Known rows, with every step that occurs:
kodem-botisof-gemev-bemal: [ 4.27 -3.88  0.64  1.81 -1.47 -1.15  1.99  2.36  1.04  0.52 -0.29 -2.60
 -0.04  1.27  0.33  0.59]
degep-zade-gemev: [ 3.22  2.12 -0.24 -1.28  2.03  0.69 -1.23 -0.55 -0.37 -1.16  0.95 -2.24
 -1.19 -0.91  0.75 -1.36]
degep-kodem-zade-bemal-gemev: [ 3.51  0.98  4.32  0.09  2.37  2.34 -1.74 -3.02  4.66 -1.47  2.49 -2.16
 -1.05 -3.26  0.88  3.28]
bemal-zade-gemev: [ 1.21 -0.58 -0.06 -1.43  0.36  0.27  0.34 -0.96 -0.17 -1.80  0.91  1.10
 -1.02 -0.42  0.36 -0.06]
gemev-bemal-zade-degep-kodem-botisof: [-2.59 -1.00  2.98  3.81  1.19  2.97 -0.63  0.78  1.03  1.06  0.22 -3.14
 -2.20 -0.62  2.89  1.36]
botisof-gemev: [ 5.96 -1.68 -1.00 -0.56 -1.07 -1.54  0.75  1.03  0.12 -1.05  1.29 -0.32
 -2.76 -0.67 -0.47  1.00]
bemal-zade-degep-kodem-botisof: [-3.58  1.80  1.55  2.31  0.16  2.75 -1.05 -0.48  0.44 -0.40  1.68 -1.10
 -2.83 -1.66  2.61  2.11]
kodem-botisof: [ 3.49 -1.04 -0.76  2.03 -0.08 -0.21  0.78  1.27  0.06 -0.09  1.74 -1.04
  0.13  0.81  1.50  1.42]
bemal-zade-degep-kodem-botisof-gemev: [-3.90  1.77  1.44  0.54 -2.24  1.35 -0.25 -0.49  0.90 -1.37  1.13 -0.44
 -3.52 -2.09  1.26  1.84]
degep-kodem: [ 5.32  1.01  0.41  3.30  2.04  2.37 -2.44  0.97 -0.25  0.21  2.30 -1.93
 -2.21 -1.56  1.57  0.08]
gemev-bemal-botisof: [ 3.56 -5.74 -0.46  0.86  2.63  1.24 -0.60  1.42  1.31  1.21  0.45 -1.33
 -1.40  0.53  1.75  0.74]
zade-degep-kodem-botisof-gemev: [ 0.26  2.77  1.86  1.48 -2.28  1.36 -0.13  0.10  0.61 -1.03  1.08 -2.33
 -3.57 -1.32  1.06  1.68]
zade-bemal-gemev: [ 7.47 -5.84  0.22 -2.30  3.27 -0.57  0.16 -3.01  4.46 -1.36  2.28 -1.24
 -2.09 -0.94  0.68  4.09]
degep-kodem-botisof-gemev-bemal: [ 3.16 -1.21  2.05  3.94 -0.69  1.61 -0.34  2.26  1.04  0.89  0.19 -3.64
 -0.15 -0.02  0.88 -0.57]
botisof-gemev-bemal: [ 6.99 -4.51  0.44  0.93 -0.08 -1.09  1.12  2.37  0.70  0.52 -0.13 -2.49
 -2.15  0.29 -0.11  0.22]
kodem-zade-bemal-botisof-gemev: [-1.30 -1.72  2.42 -3.20 -0.68  0.51  0.56 -3.18  1.71 -2.22  1.25  0.08
 -1.41 -2.41 -0.28  3.30]

Rows:
[ 1.54 -5.73 -0.26 -3.58  1.00  0.28  0.14 -3.39  1.56 -1.89  1.46 -0.04
 -2.62 -1.39  0.10  3.04]  zade-bemal-botisof-gemev
[ 5.34 -4.05 -0.31 -3.13  4.82 -0.19 -1.35 -3.25  4.60 -1.19  2.50 -2.74
 -2.20 -2.32  1.17  2.99]  degep-zade-bemal-gemev
[ 0.24 -1.49 -0.11 -0.72  0.78 -0.14  0.43 -0.29  0.14 -0.89  1.32  0.21
 -4.85 -1.35  1.57  2.91]  bemal-zade-degep
[ 2.54  4.26  5.85  3.53  0.48  3.64 -1.22  0.96  0.30  0.10 -0.45 -3.81
  0.64 -0.92  0.52 -1.79]  degep-kodem-zade-gemev-bemal
[ 0.00 -4.90  0.25  0.89 -1.42 -1.21  1.99  1.69  1.38  0.13 -0.19 -0.78
 -0.05  0.55  0.51  0.65]  kodem-botisof-gemev-bemal-zade
[ 2.42  5.06  3.04  3.63  0.45  2.69 -1.97  1.17 -0.09 -0.14  2.00 -1.77
 -1.00 -2.52  1.18  0.34]  degep-kodem-zade
[ 6.42 -2.44  1.80  1.02  1.29  0.69  0.66  0.98  0.08  0.20 -0.64 -2.87
 -0.43  1.39  0.39 -0.98]  zade-gemev-bemal
[ 2.26 -2.92 -1.94 -2.47 -0.78 -0.43 -0.10 -0.03  1.21 -1.28  1.39  1.30
 -2.83 -1.06  0.10  1.31]  bemal-botisof-gemev
[ 2.59  4.53  2.92 -0.11 -1.34  0.54  0.74 -0.11 -0.36 -1.83  0.58 -0.69
  0.12 -0.59 -0.21 -0.03]  kodem-zade-gemev
[ 1.32 -0.01  3.36  3.03 -1.26  1.65  0.17  1.36  1.13  0.51 -0.32 -4.52
 -2.84 -0.40  1.27  0.96]  zade-degep-kodem-botisof-gemev-bemal
[-0.62 -3.96 -0.80 -4.51  2.58  0.62 -1.39 -3.68  1.63 -1.60  1.60 -1.57
 -2.74 -2.71  0.68  1.91]  degep-zade-bemal-botisof-gemev
[-0.07 -1.71  2.79  1.06  0.06  1.64 -0.77  0.63  1.10  0.22 -0.19 -2.49
 -5.09 -2.17  1.04  0.92]  botisof-gemev-bemal-zade-degep-kodem
[-1.23  3.07  4.87  1.71  0.73  4.72 -2.07 -0.16  1.39 -0.11 -0.43 -2.19
  0.66 -1.29  1.07 -1.49]  degep-kodem-zade-gemev-bemal-botisof
[ 1.75  2.25  4.84  2.44  2.18  3.48 -1.76 -2.22  0.33 -0.73  2.12 -3.28
 -0.76 -2.77  1.03  2.12]  degep-kodem-zade-bemal
[-0.18 -3.91 -0.65 -2.66  4.95  1.97 -2.28 -3.45  1.27 -0.64  2.19 -2.09
 -2.05 -2.22  2.05  2.20]  degep-zade-bemal-botisof
